What can hang from each mark:
dobuba: durezi guzirov nezug
foreg: nifi
guzirov: dobuba nifi pipos
durezi: nifi
nifi: foreg guzirov zupulo
sugu: zupulo
pipos: guzirov nezug

Every row comes from one small tree of marks. The marks that hang from a mark follow it in brackets, in alphabetical order. Every link used is in the known rows. Which tree was each row made from?
Known rows:
foreg(nifi(guzirov(dobuba(durezi nezug) pipos) zupulo)): [ -1.2  -9.1 -16.5  17.8  19.5  -1.7 -22.3  -7.9   1.9 -11.3  -4.2  -0.7
 -11.2  -7.4  -4.5   4.6   9.7  -6.2]
foreg(nifi(guzirov(dobuba(durezi) pipos) zupulo)): [ -1.9   0.4  -7.7  15.1  22.4  -3.1 -23.9  -3.2   5.3 -15.8  -4.3  10.2
 -16.7 -14.2  -3.8  -3.6   2.2 -12.0]
pipos(guzirov(dobuba(durezi) nifi(zupulo)) nezug): [ -0.2   2.5  -7.3  16.9 -28.7  13.2 -43.8  -3.5  11.0  27.8 -10.9   8.7
  -1.0 -17.0  11.4  -4.0 -30.1  -3.8]
guzirov(nifi(foreg) pipos(nezug)): [ -2.3 -17.9   4.3 -22.0   0.8  17.1  14.0 -13.3  -3.5  -3.5 -18.9  16.0
  20.2 -26.5  -4.8  -9.7  -6.1   7.6]
foreg(nifi): [ -5.7   1.3  27.8 -10.4  32.5  -6.9  30.6  12.3 -10.1  -2.7 -11.2  24.7
  -0.6 -17.4  -1.7 -10.9 -42.4 -21.5]
durezi(nifi(foreg guzirov(dobuba pipos(nezug)) zupulo)): [ -4.8  10.7  -4.5 -15.1   7.8  -6.0 -14.0  -4.3  -2.3 -13.8   7.7  13.3
   1.2  -5.2  -3.0  -6.0  46.9   2.3]
nifi(foreg guzirov(dobuba(durezi nezug) pipos) zupulo): [  0.2   5.2 -32.1  22.7   7.4  -2.3 -16.7 -14.9   5.4 -21.8   8.2   5.2
  -9.7  13.1 -12.1  12.2  49.5   3.2]
foreg(nifi(guzirov zupulo)): [ -6.4  18.4  15.4 -12.6  37.7 -16.8  14.8   8.4  -2.5 -15.5  -1.7   2.3
  -5.8 -16.1  -5.7 -12.2 -17.3 -17.0]
durezi(nifi(guzirov zupulo)): [ -1.9  32.3  27.7 -22.6  14.1 -18.0  20.9  17.0  -6.5  -7.2   2.4  -6.2
  -2.7  -1.3  -5.8  -4.0  -4.3 -10.0]
dobuba(durezi(nifi(foreg zupulo)) guzirov(pipos) nezug): [  8.2   0.7  -9.3  -5.8 -16.9 -13.3   2.7   4.3 -11.5  -7.3  19.2 -22.9
   0.1  56.1   2.0   7.5  42.9  24.0]
dobuba(durezi(nifi) guzirov): [  2.2   7.4  25.9   1.8  -3.2  -8.4  24.1  24.7  -8.9  11.1   6.6 -24.0
  -3.6  31.6   2.9   1.6  -7.0   8.0]
foreg(nifi(guzirov(dobuba(durezi nezug)) zupulo)): [ -1.4   1.5  -4.3  22.0  27.8 -11.2 -18.0   0.4   5.1  -4.8  -2.3   0.6
 -18.1  -0.1  -3.7   3.2  -4.7 -22.0]
nifi(foreg guzirov(dobuba(nezug))): [-10.4  -8.0  -6.9  15.3  33.6  -1.7  32.7  -5.4   2.1  -9.0   4.3  -1.6
   1.1  -8.3 -13.6   9.8  29.7  -7.5]
sugu(zupulo): [  4.4  35.9  18.4   1.0  14.5  -0.1  26.9  14.5 -19.5 -14.3  10.0  19.4
  -0.2 -29.5  -9.6   8.6 -55.3 -12.0]
pipos(guzirov(dobuba) nezug): [-15.2   1.2  -7.9  11.8 -11.8  19.0  -3.9   0.0  -7.1  26.7  -2.1  15.4
  19.3 -35.4   6.8  -0.8 -13.9  10.9]
pipos(guzirov(dobuba nifi(foreg zupulo)) nezug): [ -5.1   0.0  -7.5  -3.8 -13.0   4.5 -22.3  -8.1  10.4  15.1  -0.5  19.4
   5.3 -22.9  11.3 -11.7 -10.2  -7.7]
dobuba(durezi(nifi(zupulo)) guzirov): [  6.4  28.4  19.7  -3.8  -9.3 -17.8   3.3  23.5  -5.1   5.1  12.9 -17.9
 -11.3  37.1   5.4   0.9 -10.5   0.7]
dobuba(durezi guzirov(nifi(foreg zupulo) pipos) nezug): [  9.8 -15.0 -15.1  -0.9 -13.9  -1.7   4.3  -8.1   3.6  -6.1   5.8 -32.6
   0.9  30.6  -0.2   8.5  11.9  15.7]

Write each row's tree:
[ -3.6 -24.6  -1.1  -1.3  -4.2  30.9  -8.4 -14.8   5.2  13.3 -24.6  16.6
  12.0 -60.7   0.3   4.8 -35.4  -7.6]	guzirov(dobuba nifi pipos(nezug))
[ -1.5  -1.6  -7.4 -28.4  -5.3   4.6   7.9  -8.9   1.7  -6.0   5.0 -17.1
  16.4 -13.3   3.1  -7.0   3.3  16.6]	dobuba(guzirov(nifi(foreg zupulo) pipos(nezug)))
[  5.9 -34.8  -8.6   4.6  -8.0   7.8  24.3  -6.9  -0.1  -0.2  -0.7 -38.6
   8.4  25.0  -2.8   9.3  15.1  23.9]	dobuba(durezi guzirov(nifi(foreg) pipos) nezug)
[ -2.5  14.0  -7.3  11.7 -24.6  -3.5 -40.4   4.8  -2.4  16.7   8.1  28.0
  -2.7  21.1  12.2  -9.7  21.6   5.0]	pipos(guzirov(dobuba(durezi(nifi(foreg zupulo)))) nezug)
[ -1.1  13.0   7.1  -7.5  20.0 -21.8   8.6   4.4   1.2 -10.5  11.9   3.1
 -11.0  13.5  -4.7   3.0  31.3 -18.7]	durezi(nifi(foreg guzirov(dobuba(nezug)) zupulo))
[  3.9  35.2  28.0 -29.1   9.3 -27.4  18.0  16.1  -7.9 -12.8   8.4  34.4
  -9.8  23.9   0.2 -10.2  -3.5 -24.3]	durezi(nifi(foreg zupulo))
[ -2.4  -9.8  21.1 -19.1  17.2  -5.0  52.5   7.5   5.4  -1.0   3.8 -22.9
   4.7  -4.6   0.1  -5.8 -18.9  -5.2]	dobuba(guzirov(nifi(foreg)))
[ -2.1 -21.9   7.6 -23.3   8.0   5.3  47.0  -1.8   1.6  -8.4   2.0 -23.8
  12.5 -13.5  -1.2  -4.2  -2.4  12.2]	dobuba(guzirov(nifi(foreg) pipos))
[  2.4 -24.0  -5.1  19.9 -14.3  31.1 -30.0 -13.4   8.1  15.6 -27.8  16.0
   1.7 -35.2  -0.1   6.2 -28.5  -4.4]	guzirov(dobuba(durezi) nifi pipos(nezug))
[  0.3   0.5 -10.9  14.9 -22.6   4.7 -40.8  -6.4  12.9  17.0  -3.8  19.9
  -4.5   0.6  10.6 -10.6  -3.8  -4.7]	pipos(guzirov(dobuba(durezi) nifi(foreg zupulo)) nezug)
[ -4.6   8.4   0.8 -20.0 -15.2   0.1  -4.1  -3.3   0.4  10.0  -2.6   9.2
  16.0 -10.0   7.7 -18.8  -9.6   6.4]	pipos(guzirov(nifi(foreg zupulo)) nezug)
[ -4.1  15.2 -30.9  19.9   3.7   4.7 -37.3 -15.3   5.4 -18.6   4.3  17.3
  -3.9   0.0  -9.5   0.4  49.6   9.3]	nifi(foreg guzirov(dobuba(durezi) pipos(nezug)) zupulo)
[  3.8 -17.3   0.9   2.0 -17.0   3.8  20.1   8.5 -17.4   9.6   6.1 -40.3
  11.3  33.7   0.4  14.5  20.0  33.2]	dobuba(durezi(nifi) guzirov(pipos) nezug)
[  8.7  -2.2  -3.5  -5.7  -9.7  -3.5   2.4  -1.5   8.6 -12.3   5.0 -17.1
  -6.7  20.4   0.7  -2.7   1.8   8.3]	dobuba(durezi guzirov(nifi(foreg zupulo) pipos))
[  7.2  13.4   2.2 -10.7 -12.4 -15.1   1.9  11.1  -6.9 -12.9  18.7  -8.4
  -6.5  46.7   3.2  -3.7  32.3  16.5]	dobuba(durezi(nifi(foreg zupulo)) guzirov(pipos))
[  5.5 -22.6   4.5   8.9   1.5  -2.6  29.3   2.6   3.6   7.5   0.3 -37.7
   1.2  32.9  -1.5   7.5  -0.5   6.5]	dobuba(durezi guzirov(nifi(foreg)) nezug)
[  8.4   0.4  -8.6  15.7 -18.2   3.9 -27.4  -2.1  -4.6   4.3  -3.1  18.5
 -11.0  10.8   0.9  18.9   0.0  -8.3]	guzirov(dobuba(durezi(nifi(zupulo)) nezug) pipos)
[  7.3 -35.9  -6.1  23.3 -10.3  23.6  -6.9 -12.9   8.5  11.9 -23.5   2.2
  -4.3 -19.8  -3.3  19.5 -28.6 -10.8]	guzirov(dobuba(durezi nezug) nifi pipos)
[ -5.8   2.7  -3.8  -2.0 -19.3  12.3 -24.5  -4.9   8.8  25.9  -7.8   9.5
   8.6 -41.0  12.0  -5.3 -36.2  -7.0]	pipos(guzirov(dobuba nifi(zupulo)) nezug)
